Each row comes from the steps of one path. Every step used is in the known rows, and no mark comes twice. Write the path behind each row, first mark first.
In the rows, 128 means zero.
Known rows:
B/D/G/L: [155 116  95 164 155 110 102 110  79  87 149 102 123 161 169 197  78 129
 112 146  85 155 141 159 167  73]
W/L/T: [166 125 105 120 151 117 104 171  99  75 112 125 139 147 116 160 109 165
  95 134 124 147 160 176 151 111]
G/D: [156 119 129 127 160 157 100 126  92  98 153 102 113 146 150 184 107 122
 106 150 120 118 104 158 140 128]
H/L: [161 133 117 139 172 154 130 139  93  72 128  99 105 140 153 172  93 174
 116 159 147 131 149 147 151 102]
G/L/H/D/S: [173 106 100 133 188 142 122 140 107  98 167  85 137 147 159 156 103 140
  85 126 110 123 149 135 171 129]
G/D/W/L: [148 104  88 139 154 111  92 136  98  91 147 115 126 143 124 218 106 124
  91 163 140 134 103 167 148 104]
T/L/B: [139 145 139 131 167 152 108 131  86  77 113 105 111 133 179 147  82 165
  99 147 124 134  89 149 167 125]
P/B/D/H: [155 123 103 172 161 136  96 131 103  71 148 111 120 139 173 183  58 128
  86 164  77 135 153 172 187 107]
D/H: [182 125  77 115 177 145 107 157 112  76 141 121 103 116 129 187  86 140
  92 140 112 125 137 161 170 141]
T/L/B/P: [150 161 145 131 155 148  98 140  86  89 109 117 136 154 186 139  88 144
 100 155 108 138 112 177 159  97]
T/L/H/D: [176 138 131 129 190 162 126 133 102  75 127  91 120 159 192 158 116 187
  82 103 139 113 103 159 177 122]
P/B/D/H/L: [149 126 101 183 167 139 107 126  98  59 152  96 128 144 178 182  53 153
  99 173  94 145 170 174 187  88]
G/D/B/P: [167 132 112 137 137 137 101 133  80 121 160 100 143 172 166 198 106  92
  90 160  90 142 120 169 139  90]
G/D/W: [154 110 102 137 151 125 101 130 108  97 154 105 111 156 135 217 110 102
 101 158 143 130  91 137 155 119]
L/W/D: [176 117 129 101 154 132 112 151 119 107 121 125 120 163 173 160 122 128
 118 155 115 127 101 149 143 123]
H/L/B/P: [150 152 139 147 147 167 115 151  91  91 127 102 137 144 168 146  91 148
 127 179 112 155 170 157 146  75]
L/H/D: [184 125 126 128 174 178 130 153 119  98 139  92 114 145 170 163 129 157
  88 111 122 119 140 134 165 126]
P/B/D/G/L/T: [149 117 107 197 129  94 103 120  94  65 154 101 133 186 176 178  73 121
  98 161  65 172 171 158 208  74]
G/L/H: [171 113 103 138 181 141 112 142 110  82 142  99 124 130 152 146  82 136
  83 145  96 137 156 128 152 109]
G/L/H/D: [171 113 117 144 179 160 131 135 107  91 155  89 128 138 158 159  95 147
  71 131 104 135 151 141 158 104]
H/D/W/L/G: [168 111 103 142 141 133 121 149 102 100 126 136 106 154 114 211 109 161
  83 145 139 143 128 164 191  86]
G/L/W/D/S: [165  98 100 107 171 101 106 139 108 104 148 115 141 161 164 153  96 111
 114 164 104 130 114 147 150 126]
W/L/H/D: [178 115 109 130 178 157 115 160 105  90 131 110 130 128 155 167 118 182
  75 119 116 125 155 174 153 106]
B/D/H/L/W: [170 127  95 140 179 135  93 135 103  76 135 103 141 156 171 189  72 148
 126 136 122 151 150 154 157  93]
B/D/H/L: [164 130  90 144 185 149 103 132  90  69 142  92 139 144 159 191  70 161
 121 144 118 144 155 170 156  90]
H/D/S/P: [173  94 131 106 160 155 144 151  89 112 150 115 131 167 142 173 137 135
 112 132 146  94 122 153 178 149]
S/P/B: [159  93 151 145 133 147 135 153  96  83 131 141 112 149 147 151  98 118
  91 184 109 114 147 149 187 121]
P/B/D: [142 125 136 179 146 138 105 121  96  85 136 108 116 153 184 170  73 125
  90 166  89 134 144 162 173  97]

Which path is each row?
[194 140 111 139 152 161 131 158 109 121 147  87 139 168 183 176 127 130
  75 120  95 139 156 143 163  92]
L/H/D/B/P
[171  79 133 107 141 111 116 160 112 106 141 135 139 186 183 144 126 103
 130 177 110 109 116 146 184 144]
L/W/D/S/P/B
[157  93 125 166 152 147 124 141  84  64 147 116 146 160 160 169  72 138
 113 184 105 133 171 169 191  87]
S/P/B/D/H/L
[189 112  94  94 165 130 104 160 126  94 132 128 124 147 163 172 108 131
 114 149 106 131 111 160 158 132]
L/W/D/H
[176 121  82 110 179 154 130 151 104  66 152  96 132 135 152 175 100 175
 121 176 115 130 135 186 156 109]
W/D/H/L
[165 106 119 134 136 135  85 133 103 100 141 131  98 174 121 201 101 106
 121 158 129 144 103 132 191 102]
L/G/D/W
[180 146  99 135 136 126 118 152  90 120 131 113 127 162 159 188  99 107
  78 157  92 148 145 155 151  86]
D/B/P
[179 125 106 143 147 149 141 133  97  92 151 109  88 156 165 214 131 161
  98 124 121 128 127 158 191 112]
H/D/G
[168  80 122 151 166 140 136 144 101  90 174 100 149 160 166 143  98 125
  79 154  96 117 166 138 198 122]
G/L/H/D/S/P/B
[171 114 100 156 151 137 141 118  91  87 163 104 101 151 154 209 106 153
  82 137 103 141 136 161 187  94]
H/D/G/L
[161  92 126 152 146 144 116 146  91  79 143 131 140 154 154 168  78 112
  98 176  89 126 155 169 191 107]
S/P/B/D/H
[169 137 129 119 173 117 101 134 103  79 102 129 104 164 183 163  94 156
  97 123 145 122  83 147 165 127]
T/L/W
[168 130 131 102 170 122 110 133 102  82 109 120 122 175 196 155 109 162
 110 143 133 119  67 169 155 119]
T/L/W/D
[161 123 112 135 155 119 118 145 104  75 136 108 137 157 115 151  84 130
  90 146 111 155 158 143 156 111]
G/L/T
[179 128 128 135 122 144  86 135  77 126 146 128 126 189 148 188  98 100
 110 160  81 154 131 160 176  79]
L/G/D/B/P
[133  95 127 123 154 130  86 155  67 108 127 119 170 136 152 146  95 137
 126 159 103 134 144 171 152 109]
W/L/B/D/S/P
[162 120 128 113 173 129  75 119  74  87 137 118 115 187 166 165  94 152
 130 133 134 113  77 167 200 129]
T/L/G/D/S
[158  95 123 113 163 127 104 143  81 111 135 110 154 177 158 161 111 110
 139 142 128 110 127 151 160 130]
B/D/S/P
[166 140 119 134 158 140 130 156 104  62 126  93 129 171 136 158 105 174
 127 142 151 151 166 141 161 106]
H/L/T
[127 129 121 153 140 137  95 133 103 105 129  96 129 143 160 181  84 109
 116 160 114 163 113 117 157  96]
L/B/D/W
[165  96 138 110 160 103 114 141  94  83 126 130 143 198 204 139 112 136
 120 167 125 102  83 167 197 137]
T/L/W/D/S/P/B
[178 147 117 142 136 154 142 143  88 127 145 101 129 169 165 201 117 128
  66 141 102 140 138 169 157  87]
H/D/B/P
[169 113 144 125 143 163  83 129  89 102 140 130 102 164 135 174 100 126
 125 150 108 132 115 152 177 110]
L/G/D
[139 115  88 142 143 114 102 159 107  90 120 123 116 114 124 192  90 137
  89 171 129 154 127 139 161 101]
D/W/L/B
[168 107  94 153 171 136 133 138 121  90 154  91 126 145 144 185  97 133
  69 138 122 143 141 122 169  99]
G/L/H/D/W
[150 115  95 159 142 123 112 129  89  82 154 109 101 130 159 181  81 131
 106 164  77 165 145 131 186  96]
D/G/L/B
[152 121 112 188 137 115 105 119  93  78 147 109 102 167 198 194  86 127
 104 162  78 146 148 160 204  87]
P/B/D/G
[160  78 135 176 122 102 112 126  86  83 147 138 136 186 179 173  79  95
 108 176  75 151 156 145 202  74]
S/P/B/D/G/L/W
